Every row comes from one small tree of marks. The marks that hang from a mark follow it in brackets, in alphabetical order. Every link used is in the known rows. Which tree was each row made from?
Known rows:
C{F{H{R}} J{N{S} Q Z}}: [-0.06  0.80  0.94  3.85 -1.53 -0.55  1.11  1.29  0.84 -0.18 -1.77  1.19
 -1.60  1.50  0.50 -0.71 -0.29 -0.11  0.59  0.40 -0.30  1.86 -0.52 -1.74
  1.19]
F{C L}: [-0.41  0.04 -0.31 -3.23 -0.44  0.64  0.18 -0.24 -0.25 -0.61  0.33 -0.42
  0.67 -0.76 -0.52  0.38 -1.80  0.45  0.00 -0.28  0.89 -3.62  2.84  3.28
 -1.28]
C{F}: [ 1.46 -1.03  1.14 -0.53 -1.79 -0.86  0.85 -0.82  0.52 -0.59  1.23 -1.62
  0.19  0.98 -0.15 -0.20 -1.52  0.48  0.81  0.01 -0.65 -1.29 -1.77  0.16
 -0.62]
C{F{H L} J{N Q Z}}: [ 0.18  0.07  1.14  4.62 -0.53 -0.81 -1.44  0.73  0.72 -1.10 -0.16  1.06
 -2.64  0.67  0.46 -0.46  0.09  0.20  0.62 -0.08  1.66  0.29  2.47  0.91
  1.05]
C{F{H{R} L} J{Q}}: [ 1.16  0.49  0.94  2.83  0.53  1.41  0.67  0.02  0.26 -1.05 -1.94  0.52
 -1.64  0.49  0.68 -0.85 -2.52 -0.16  0.69 -0.74 -0.91 -4.18  0.43 -0.70
  1.44]
V{Z{J{N} R{H{F{C}}}}}: [-2.31 -1.05 -0.35 -0.74  1.63  1.19  1.33 -0.48 -0.33  0.30 -0.05 -0.43
 -0.32 -0.22  0.28  0.01 -0.74 -0.84 -1.32  0.35  0.77  3.08 -1.93 -1.99
  1.75]
H{F{C{J{N{S} Q}}} R{Z}}: [-1.58  2.10 -0.71 -0.69 -0.45 -0.24  1.60  0.43  0.05  1.42 -3.21  1.56
  1.68 -0.33 -0.26 -0.35 -0.34 -1.32 -0.66  1.16 -0.78 -1.44 -1.85  0.61
 -1.47]
J{C{F} Q Z}: [ 0.03  0.27  0.88  2.95 -0.97 -3.71 -3.28  0.46  1.66  0.50  0.59 -1.03
  0.38  0.16 -0.77 -0.07  2.52  1.34  2.02  1.16  1.02  3.46  2.18  1.28
 -1.88]
C{F{L} J{Q Z}}: [ 0.54  0.29  1.06  4.72  0.73 -0.64 -2.35  0.43  0.10 -0.96 -0.33  0.37
 -2.34  0.13  0.11 -0.40  1.01  0.63  1.14 -1.20 -0.59 -2.41  0.99  1.59
  0.66]
H{F{C{J} L} R{Z}}: [-1.19  1.62 -0.81 -2.42  1.16  1.21  0.70 -0.61 -0.72  0.43 -2.86  1.31
  1.38 -1.56 -0.24 -0.44 -3.18 -1.51 -0.98  0.11 -0.44 -4.63 -1.39  2.63
 -1.67]
Z{J{Q} R}: [ 0.86 -0.71  0.31  1.00  1.50  1.35  0.75  0.11 -0.85  0.48  1.86 -0.45
 -0.97  0.64  0.30  0.76  2.89  0.78  0.30 -1.88 -2.83 -0.17  0.38 -3.95
  1.42]
V{Z{J}}: [ 1.41 -0.92 -0.04 -0.82 -0.07  0.12 -1.03 -0.58 -1.24 -0.23  1.58 -1.52
  0.18 -0.44 -0.20  0.64  1.22 -0.29  0.13 -1.71 -1.33  1.50 -0.99 -0.35
  1.31]
R{H{F} Z{J}}: [ 0.72 -0.32 -1.45 -2.01  1.17 -1.07  1.10 -1.38 -0.28  0.54 -1.29 -0.68
  1.50 -0.46  0.56 -0.43  0.51 -0.53 -0.52  1.64 -0.09  3.25 -1.98  0.07
  0.91]
F{C{J{Z}} H{R} L}: [-0.43  0.95 -0.33 -0.07  0.30  1.76  0.23  0.23 -0.36 -1.07 -2.25  1.14
  0.30 -1.19  0.08 -0.24 -3.39 -0.45 -0.16 -0.96  0.74 -1.98  3.61  1.75
 -0.85]
V{Z{J{N{S}} R}}: [-1.54 -1.22 -0.29 -1.12  0.44  1.38  1.41  0.65 -1.40  0.45  1.87 -0.52
 -2.11  0.86 -0.02  0.70  1.20 -0.19 -1.08 -0.89 -1.50  2.62 -2.55 -2.90
  2.92]
Z{R}: [ 0.14 -0.96  0.10 -1.95 -0.71  0.34  1.71 -0.22 -0.39  0.20  1.99 -1.24
  0.06  0.57 -0.26  0.60  0.53  0.68  0.13 -0.45 -2.62  0.20 -0.58 -2.16
  0.08]
V{Z{R}}: [-1.10 -1.01 -0.05 -1.00 -0.27 -0.38  0.39 -0.16 -0.94  0.20  1.61 -1.80
 -0.48 -0.14 -0.53  0.46  0.68 -0.04  0.08 -0.79 -2.74  2.55 -0.90 -0.66
  1.32]
Q{J{C{F{L}} Z{R}}}: [-1.62 -1.25  0.27  1.61  2.26  0.77 -1.85  0.18  0.17  0.05  1.75  0.00
 -0.92  0.29 -0.07 -0.33  1.16  0.82 -0.27 -0.66  1.20 -1.54 -0.23  0.11
  0.05]
C{F{H L}}: [ 0.43 -0.74  0.70 -1.37 -1.17  0.09  1.58 -0.73  0.25 -1.24  0.50 -1.00
 -1.54  0.95  0.39 -0.63 -3.78  0.23  0.43  0.36  0.95 -2.68  0.45  1.61
  1.13]
H{R{Z{J{N Q}}}}: [ 0.98  0.41 -0.73 -0.96  0.20 -1.45  0.11  0.29 -0.59  1.64  0.03  0.98
  1.40 -0.60 -0.22  0.57  2.45 -0.37 -0.40  0.40 -1.52  4.55  0.71 -1.48
 -0.43]
H{R{Z}}: [ 0.59  0.32 -0.95 -3.14 -0.90 -1.91  0.92 -0.34 -0.56  1.13 -0.49 -0.31
  2.32 -0.87 -0.62  0.20  0.04 -0.30 -0.05  0.85 -2.55  3.49 -0.20  0.47
 -1.31]
U{L}: [ 3.41  0.56 -0.22 -3.92 -0.49 -1.36 -0.10 -0.19 -0.35  0.32  0.95 -2.09
  0.91 -0.58 -0.16  0.63 -1.00  1.02  0.33 -0.05 -0.48 -2.45 -0.31  1.75
 -2.23]
F{C{J} H L}: [ 0.58 -0.13 -0.18 -0.16  0.21  2.53  0.43 -0.33 -0.19 -1.92 -1.23 -0.11
  0.07 -0.61  0.16 -0.15 -3.16  0.06 -0.03 -1.22  1.45 -5.23  3.70  1.88
 -0.68]

Which tree is each row?
[-0.75  1.80  0.23  0.66 -0.03  0.39 -1.47 -0.03 -0.03 -0.28 -1.04  0.85
  0.18 -0.86 -0.08 -0.02  0.16 -0.53  0.46 -0.73  0.52 -5.10  1.05  3.19
 -0.95] => H{F{C{J{Q Z}} L}}
[-0.70 -1.52  0.56  2.54  1.43  0.19 -1.74 -0.04  0.53  0.17  1.87 -0.60
  0.29  0.55 -0.14 -0.29  1.87  0.79  0.08 -0.75  0.67  0.25 -0.83 -1.26
 -0.85] => Q{J{C{F} Z{R}}}
[-1.41  1.53 -0.73 -2.63  0.52  0.79  0.68 -0.29 -0.36  0.72 -2.15  1.93
  1.36 -1.36 -0.31 -0.18 -2.82 -1.66 -1.47  0.90  0.70 -3.06 -1.30  2.08
 -1.88] => H{F{C{J{N}} L} R{Z}}
[ 0.23  0.22  1.09  4.61 -1.36 -1.24 -0.72  1.25  0.77 -0.31 -0.13  0.58
 -1.82  1.46  0.06 -0.26  2.16  0.63  0.77 -0.05 -0.23  0.68 -1.05 -0.58
  0.64] => C{F J{N{S} Q Z}}
[ 1.74 -0.81  1.04  1.61  0.38  1.64 -0.35 -0.50 -0.02 -1.60  0.14 -0.42
 -1.66  0.43  0.17 -0.37 -2.17  0.38  0.23 -1.23 -0.35 -5.81 -1.77  0.38
  0.41] => C{F{L} J}
[-1.20  1.30 -0.59  0.48  0.03 -0.63 -0.74  0.18  1.02 -0.10 -1.97  1.07
  0.49 -0.79  0.28 -0.30  0.62 -0.22 -0.03  1.79  2.22  0.71  1.51  2.07
  0.22] => R{H{F{C{J{N Q Z}} L}}}
[-0.01  0.09 -1.24 -3.61  0.31  0.29  1.48  0.00 -0.96  0.38 -0.13  1.26
 -0.29 -0.51  0.34  0.16 -1.80 -0.75 -1.19  0.86  0.72  2.48  1.84  0.26
  1.00] => F{H{R{Z{J{N}}}} L}
[ 1.44 -0.06 -0.88 -2.32  0.63 -0.43  0.75 -0.49 -1.17  0.97 -0.19  0.09
  1.65 -0.79 -0.18  0.36  0.37 -0.42 -0.43 -0.34 -2.33  2.66 -0.75 -1.11
 -0.59] => H{R{Z{J}}}
[ 2.44 -0.09  0.03  0.51  0.50 -0.18 -2.23  0.02  0.43  0.41  1.37 -0.99
  1.34 -0.13 -0.35  0.89  3.43  1.12  1.05 -0.47  0.24  0.43  1.54 -1.96
 -0.84] => Z{J{C Q}}
[-2.06 -0.92 -1.33 -0.30  0.63  0.04 -0.14  1.17  0.83  0.89  0.97  0.29
  0.70  0.74  0.04  0.07  3.76  0.96 -0.86  1.79  1.66  4.93 -0.43 -2.21
  0.93] => Q{J{C N{S} Z{R{H}}}}
[ 1.10 -0.24  1.12  3.63 -1.71  0.31  1.49  0.67  0.99 -0.95 -0.97 -0.07
 -1.71  2.10  0.60 -0.64 -0.36  0.38  0.65  0.23  0.31 -1.43 -0.66 -1.87
  1.44] => C{F{H} J{N{S} Q}}
[-0.50 -0.82  0.10  1.60  1.69  0.40 -0.52  0.15 -1.40  0.47  1.35 -1.08
 -1.45 -0.08 -0.04  0.57  2.92  0.07  0.21 -2.09 -2.90  2.14  0.00 -2.25
  2.52] => V{Z{J{Q} R}}
[-1.06  0.13 -0.30  0.18  0.38  0.65  0.09  0.33  0.20 -0.17  0.23  1.13
 -1.25 -0.05  0.37  0.15  0.64 -0.17 -0.83  0.99  0.33  1.71 -1.59 -1.45
  1.20] => C{J{N Z{R{H{F{L}}}}}}
[ 0.48 -0.48  0.36  1.26 -0.04 -0.22 -1.23 -0.22  0.86  0.10  0.31 -0.18
  1.75  0.21  0.12 -0.63  0.00  0.00  0.33 -0.04  1.53  0.94 -0.13 -0.40
 -1.13] => Q{J{C{F{H{R}}} Z}}
[ 1.86 -0.77  1.36  3.82 -0.56 -0.49 -1.31 -0.30  0.29 -1.21  0.24 -0.60
 -0.61  0.46 -0.05 -0.33 -0.27  0.44  0.88 -1.31 -0.79 -0.87 -1.49 -0.10
 -0.89] => C{F J{Z}}
[ 1.45 -0.99 -0.72 -1.24 -0.04 -1.40 -0.46 -0.28 -0.70  0.61  1.55 -0.06
  0.92 -0.29 -0.25  0.69  2.13  0.01 -0.73  0.07  0.21  4.05  0.45 -0.32
 -0.85] => R{Z{J{N}}}
[-1.68  1.06 -0.47  1.61 -0.56  0.59 -0.21  1.48  0.19 -0.86 -1.57  1.37
 -1.45  0.00  0.14 -0.08 -0.17  0.24  0.08 -0.09  2.17 -1.03  5.11  2.46
  0.53] => F{C{J{N{S} Q Z}} H L}
[-3.58  0.23 -0.63 -2.30 -0.12 -0.75  1.14  0.36  0.55  0.57  0.23  0.98
 -0.59 -0.19  0.03  0.05 -0.58 -0.07 -0.97  2.28  1.93  3.80  0.90  0.84
  0.30] => J{N Z{R{H{F{C L}}}}}
[-1.15 -1.80 -0.77 -0.07  1.99  0.29 -0.77  0.12  0.20  0.42  1.00 -1.04
 -0.29 -0.30 -0.21  0.48  1.41  0.41 -0.82  1.08  1.04  6.85 -0.60 -3.55
  1.48] => V{Z{J{C N} R{H}}}
[-0.36 -0.84  0.33  0.76  0.12 -0.60 -3.10  0.39  0.94  0.10  2.37  0.55
  0.22  0.17 -0.27  0.00  1.84  0.50 -0.39  0.53  3.76  0.43  0.16  1.35
 -0.93] => Q{J{C{F{L}} N Z}}
[ 1.47 -0.19 -0.92 -2.15 -0.07 -0.22  1.81 -0.62 -0.81  0.38 -0.70 -0.16
  1.35 -0.35  0.29 -0.03 -1.21 -0.60 -0.27 -0.02 -1.29  3.16  0.89 -1.09
  0.07] => F{H{R{Z{J}}}}
[-0.11  1.51  0.18 -4.57 -2.05  0.55  2.23 -0.92  0.21  0.78 -0.92  0.00
  3.07 -0.42 -0.29  0.06 -2.96 -1.22 -0.08  0.61 -0.76 -3.22 -2.48  0.36
 -2.19] => H{F{C} R}
[-0.72 -0.85 -0.33 -1.37  2.20  2.58  2.90 -1.00 -0.16  0.01 -0.54 -0.52
  0.27  0.31  0.75 -0.17 -1.46 -0.08 -0.79  0.00 -0.29 -0.93 -1.94 -3.17
  1.01] => Z{J R{H{F{C}}}}
[-1.05  1.15 -0.52 -0.21 -2.60 -3.43 -2.13  1.93  1.47  1.43  1.09  0.09
  0.69  0.53 -0.97  0.83  4.94  1.33  1.07  2.48  1.61  6.05  2.34  0.52
 -0.87] => J{C N{S} Q Z}
[ 2.70 -1.26  1.39  2.86 -0.95  1.10  0.80 -0.89  0.55 -1.85 -0.49 -1.25
 -0.45  1.10  0.50 -0.70 -2.76  0.13  0.72 -1.11 -0.24 -3.15 -1.16 -1.43
 -0.10] => C{F{H} J}
[-0.73  1.00  0.03 -4.49 -1.22  0.79  0.93 -0.87 -0.05 -0.15  0.20 -0.18
  1.04 -0.43 -0.20  0.08 -2.65 -0.65 -0.12  0.33  1.06 -5.88 -0.62  3.36
 -1.16] => H{F{C L}}
[-0.71  1.80 -0.83 -3.36  0.69 -0.42  0.59 -0.08 -0.84  1.84 -0.38  2.02
  0.15 -0.63  0.18  0.27  0.43 -1.47 -1.01  1.16 -0.39  0.11 -1.60  0.58
  0.72] => H{F{L} R{Z{J{N Q}}}}
[-0.46  1.26  0.11 -0.97 -0.26  1.14 -0.83 -0.44 -0.25 -0.68 -0.62  0.63
  0.40 -0.85 -0.13  0.02 -1.53 -0.73 -0.07 -0.75  0.95 -5.54 -0.33  3.10
 -1.37] => H{F{C{J{Z}} L}}
[ 1.54 -0.07  1.40  5.78 -0.34 -1.41 -2.11  0.20  0.54 -0.72 -0.25 -0.34
 -0.92  0.43  0.00 -0.38  1.84  0.67  1.60 -1.35 -1.33 -0.32  0.24 -0.02
 -0.35] => C{F J{Q Z}}
